Each row was made from one small tree. The marks that hang from a mark follow it in brackets, in the order of their numbers. Every link used is in the known rows. Write each row's tree.
Known rows:
Z918[Z775[Z241 Z755[Z468[Z354]] Z899[Z812]]]: 57.9	-19.6	-37.3	-17.5	-28.6	-33.0	-62.9	10.4	-2.9	-33.3	-11.5	11.5	40.8	26.6	-17.5	0.3	-5.3	-48.9	42.5	30.2	-22.7	8.5	-1.3	-33.1
Z354[Z468[Z812] Z775]: 4.1	-18.2	37.5	8.0	57.1	-21.7	17.4	-50.9	-6.6	-11.3	-24.9	16.7	-21.9	10.0	23.8	42.0	-58.0	-3.0	-16.1	-0.4	-4.0	-24.8	-25.1	17.5
Z918[Z775[Z755[Z468] Z899]]: 38.0	-3.4	3.3	-12.4	5.3	-47.3	-40.4	-19.1	-7.1	-37.5	-13.2	4.7	29.9	-3.6	14.2	28.3	-7.6	-37.1	14.1	46.9	-11.3	-4.1	10.9	-17.1
Z468[Z354[Z775] Z812[Z899]]: -21.1	-23.8	-6.3	21.0	32.9	-24.2	0.5	-23.1	-30.9	-11.3	-35.2	33.0	-23.1	27.1	11.3	29.4	-68.8	-3.6	5.0	-4.3	-3.2	-16.4	-34.9	-9.0
Z354[Z468[Z812[Z899]] Z775[Z755]]: -1.3	3.1	20.3	44.1	49.7	-48.1	-4.6	-14.6	-5.7	-12.3	2.3	29.3	9.2	29.3	20.1	34.0	-58.6	-29.4	7.6	8.9	-22.1	-29.1	-18.9	-0.7
Z918[Z775[Z241 Z755[Z468[Z812[Z899]]]]]: 0.5	37.2	-28.6	30.8	-12.9	-63.4	-54.6	-14.3	-11.0	-17.9	1.3	40.1	26.9	22.5	-28.5	18.4	-17.5	-86.4	33.6	21.1	-12.1	9.5	-23.3	18.3
Z775[Z241 Z918]: 4.5	-6.8	10.8	-35.9	18.2	-7.6	-1.0	-15.6	-40.6	-20.2	-30.8	32.8	-23.0	-15.9	-11.1	39.9	22.0	29.5	-22.9	24.3	27.9	11.8	17.0	6.6
Z212[Z354[Z468[Z812] Z775[Z755 Z918]]]: 15.4	-30.5	54.6	1.2	41.3	-30.1	24.0	-28.1	6.3	-6.9	-16.8	28.6	-33.9	21.2	16.5	23.5	-5.4	-23.4	-13.5	-5.3	6.0	-23.4	18.1	2.8
Z212[Z354[Z468]]: 6.7	-24.3	47.3	-2.9	43.7	-7.6	12.1	-40.4	-14.5	-71.7	-50.6	-4.5	-16.7	-20.3	16.2	33.4	-34.8	-2.9	-59.9	26.0	38.7	-23.2	3.7	-10.3
Z775[Z241 Z755[Z468] Z899]: 23.8	-11.0	-2.9	-37.3	8.4	-37.4	-34.6	-7.5	0.5	-37.5	-21.5	8.0	19.8	9.6	-8.0	30.5	-16.7	-16.9	17.3	36.5	-12.2	17.5	16.4	-17.2
Z899[Z775[Z241 Z755[Z468[Z354]]]]: 14.2	-23.2	-0.7	-25.5	-7.3	-48.4	9.1	-15.5	-19.0	2.9	-29.7	21.6	17.8	35.5	-24.6	35.4	-13.0	-41.6	15.6	23.9	-19.5	13.0	32.8	-12.9
Z918[Z775[Z241 Z755 Z899]]: 41.6	15.5	-31.9	-28.6	2.8	-35.3	-48.1	-9.7	-21.4	-29.0	0.4	26.1	13.2	-29.1	2.1	11.1	15.7	-24.2	26.6	37.6	-6.1	8.8	23.6	-13.8
Z899[Z812[Z468[Z354[Z775[Z241 Z755]]]]]: 8.6	-7.2	-17.4	-0.5	16.5	3.2	-14.5	-4.3	6.6	-10.5	-11.5	24.7	21.9	17.1	-21.0	3.0	-0.2	-25.3	19.0	28.7	-21.2	1.0	23.4	-15.7
Z899[Z775]: -16.3	-10.4	13.0	-10.8	31.5	-24.1	14.5	-51.9	-35.8	-14.3	-25.0	26.4	-22.0	-27.1	23.4	71.6	-16.0	18.1	-34.2	42.5	13.3	-16.2	18.9	5.0
Z468[Z354[Z775[Z755]] Z812[Z899]]: -6.5	-14.5	-8.1	30.6	25.8	-39.0	-3.1	-6.4	-24.3	-6.7	-20.6	36.8	2.2	41.2	9.5	23.1	-54.9	-29.7	28.0	2.2	-21.2	-12.0	-11.4	-21.0
Z899[Z812[Z468[Z354[Z775]]]]: -11.4	-26.0	1.8	6.8	34.9	18.3	-1.1	-29.9	-4.9	-21.7	-33.1	11.3	0.1	2.2	8.2	22.2	-26.0	6.0	-17.3	31.1	-2.7	-18.7	-0.7	-14.6
Z812[Z468 Z899[Z775[Z241]]]: -66.4	33.6	-32.3	8.6	25.4	-17.6	-14.5	-38.7	-32.5	-9.9	1.3	41.7	-14.3	-31.2	-13.3	44.0	-8.3	-5.3	-29.3	47.0	5.9	-8.4	13.2	10.9
Z775[Z899 Z918]: 3.7	-29.6	8.4	-42.4	34.0	-9.0	-10.2	-23.3	-40.4	-34.8	-28.6	24.7	-30.0	-21.2	29.1	47.9	1.4	54.6	-29.0	29.1	18.3	-5.3	16.2	-20.3
Z775[Z241 Z755[Z468[Z354]] Z899 Z918]: 34.7	-44.3	-2.7	-55.1	-5.4	-31.5	-14.6	12.5	-26.1	-18.0	-32.6	18.9	8.7	41.0	-17.8	9.4	4.0	-5.5	22.9	10.4	-15.2	21.1	29.5	-36.3
Z918[Z775[Z241 Z755]]: 38.7	25.5	-12.9	-7.9	0.4	-34.7	-28.6	-14.1	-24.6	-24.5	-10.7	30.3	22.8	-23.6	-12.1	17.0	24.2	-40.0	13.6	41.9	7.1	8.4	24.0	5.8
Z775[Z241 Z755 Z899 Z918]: 22.1	-11.7	-13.1	-48.1	12.1	-23.9	-23.6	2.9	-30.6	-21.7	-8.3	35.0	-7.5	-7.9	1.7	27.3	26.5	22.6	7.5	27.5	0.0	16.0	41.8	-24.2
Z755[Z468[Z354] Z775[Z899[Z812] Z918]]: 31.4	-63.0	9.2	-53.4	-11.4	-23.7	-31.5	20.3	-30.2	-32.3	-69.7	21.1	-9.6	45.1	15.9	34.6	-28.4	23.3	-12.3	14.9	4.3	-12.7	-9.1	-40.5

Which tree is each row?
-19.9	16.3	-14.2	15.0	18.5	-60.4	-4.5	-14.1	-30.9	19.9	25.6	65.8	-11.9	25.2	-5.8	43.2	-4.6	-28.9	-1.7	8.0	-20.5	-10.5	14.1	9.3 => Z354[Z468[Z812[Z899[Z775[Z241 Z755 Z918]]]]]
45.5	10.6	-45.6	-11.1	-8.7	-25.4	-71.4	1.1	-7.8	-38.0	12.9	27.7	23.9	-22.9	3.5	15.8	17.0	-22.9	27.4	45.8	-9.2	1.2	11.7	-19.1 => Z918[Z775[Z241 Z755 Z899[Z812]]]
28.4	-50.5	38.1	-44.8	9.7	-15.8	19.9	-1.2	-22.4	19.1	-51.3	14.3	-17.2	41.6	-28.2	21.8	-6.8	15.1	9.9	-2.7	7.1	3.7	-1.9	-5.4 => Z755[Z468[Z354[Z775[Z241 Z918]]]]
6.3	4.4	-20.8	-1.3	-0.4	-31.1	-20.1	-14.0	-8.5	-9.2	9.0	38.5	9.3	-9.0	-4.0	54.9	8.1	-12.1	4.6	52.6	-6.8	-1.1	30.6	-2.7 => Z899[Z775[Z241 Z755] Z812]
40.8	-25.9	62.6	-6.8	47.5	-29.5	30.5	-2.8	-11.9	4.8	-12.0	17.2	6.1	17.4	20.0	36.7	1.4	15.9	-11.5	21.7	-2.8	-26.5	26.7	-8.4 => Z354[Z468 Z775[Z755 Z918]]
-24.2	-28.9	3.9	-11.0	41.2	20.3	-30.6	-37.0	24.1	-47.7	-18.7	4.5	-35.6	-37.9	26.2	25.4	-15.2	19.8	-28.3	38.5	19.2	-26.2	3.7	-17.6 => Z212[Z354[Z775[Z899[Z812[Z468]]]]]
-13.4	-21.6	17.4	-9.7	47.2	9.7	23.3	-40.6	-22.6	-12.7	-45.6	10.1	-10.6	-3.4	5.5	16.9	-28.9	3.2	-21.6	20.6	0.3	-12.1	11.3	-8.5 => Z812[Z468[Z354[Z775]]]
18.0	-21.3	4.6	-34.1	26.5	-24.1	-12.2	-6.7	-31.2	-30.4	-13.9	27.3	-4.7	-9.9	28.4	39.0	16.7	29.4	-4.9	36.1	-1.7	-0.5	41.6	-29.1 => Z775[Z755 Z899 Z918]
8.3	-4.4	-11.7	-13.6	-6.0	-28.3	-13.6	-2.3	-17.7	10.2	15.7	53.7	-5.5	-0.4	-5.3	56.7	44.7	9.2	0.1	44.9	-1.9	0.4	43.8	-3.9 => Z899[Z775[Z241 Z755 Z918] Z812]
0.5	-24.4	4.9	-24.2	15.5	-42.7	-21.6	-27.4	-7.0	-21.2	-12.7	32.9	-8.6	30.7	11.5	40.5	-9.5	-13.5	9.8	15.6	-19.9	10.7	14.4	-8.2 => Z775[Z755[Z468[Z812]] Z899 Z918]
36.0	-20.2	-14.8	-20.3	16.3	-19.4	-41.5	11.0	14.4	-17.5	4.4	19.3	5.0	-1.5	10.5	29.5	-5.5	17.7	32.4	33.7	-13.2	-2.4	9.8	-23.9 => Z354[Z775[Z241 Z755 Z899[Z812]]]
-42.0	16.8	-30.4	-0.5	17.0	0.7	-21.4	-49.8	-8.2	-14.1	5.1	37.4	-11.8	-34.2	-10.6	51.0	9.2	-3.8	-30.4	51.4	3.5	-4.6	18.4	14.5 => Z899[Z775[Z241] Z812[Z468]]
18.9	-19.1	-8.8	-16.2	15.7	-29.0	4.5	-18.2	-10.9	7.8	-27.2	37.9	-8.6	35.1	-14.5	11.6	-27.7	-34.2	40.6	-10.4	-22.6	13.8	6.6	-3.0 => Z468[Z354[Z775[Z241 Z755]] Z812]
-14.8	-5.8	24.2	35.0	57.3	-31.2	-0.1	-29.5	-14.7	-15.7	-13.1	25.1	-15.3	16.1	22.7	42.7	-72.8	-4.3	-13.4	5.4	-4.4	-36.1	-45.5	8.5 => Z354[Z468[Z812[Z899]] Z775]
-8.0	3.9	-39.2	-23.8	12.8	2.2	-49.1	-4.9	-4.0	-29.5	16.0	40.2	6.9	-12.8	-5.0	19.6	40.1	3.9	-2.4	46.4	-11.7	11.1	43.6	-19.0 => Z775[Z241 Z755 Z899[Z812[Z468]] Z918]
31.3	-40.2	24.0	-8.0	47.8	-4.8	-19.5	-15.6	4.9	-33.0	-6.9	-2.2	-6.1	-5.1	39.1	41.3	-48.7	40.6	-13.9	28.8	-3.8	-39.4	-21.8	-23.7 => Z354[Z468 Z775[Z899[Z812]]]
26.2	-21.3	5.1	-48.5	4.4	-36.5	-27.3	4.9	-11.5	-18.8	-16.2	20.6	4.6	18.0	-11.7	29.7	15.8	2.3	14.5	28.3	-6.8	19.5	30.2	-16.6 => Z775[Z241 Z755[Z468] Z899 Z918]
29.3	-19.2	-25.4	-10.4	-4.0	-50.4	-36.0	-33.6	-14.1	-27.4	-24.5	20.8	15.1	32.7	6.4	7.6	-32.5	-68.5	34.9	5.2	-32.1	6.4	-1.0	-19.8 => Z918[Z775[Z755[Z468[Z354 Z812]] Z899]]
-60.2	-0.1	-25.4	18.0	31.3	-14.0	6.4	-38.1	-49.7	-16.7	-22.0	35.1	-8.1	-10.0	7.2	40.2	-34.3	-7.3	-37.3	39.6	-4.1	-20.5	14.9	-15.5 => Z812[Z468[Z354] Z899[Z775]]
33.7	-40.8	75.7	-10.0	42.2	-22.4	31.5	-6.2	-1.3	-14.2	-24.7	11.3	-15.6	7.3	18.3	24.4	8.3	2.8	-24.7	16.1	19.0	-30.9	33.0	-13.3 => Z212[Z354[Z468 Z775[Z755 Z918]]]
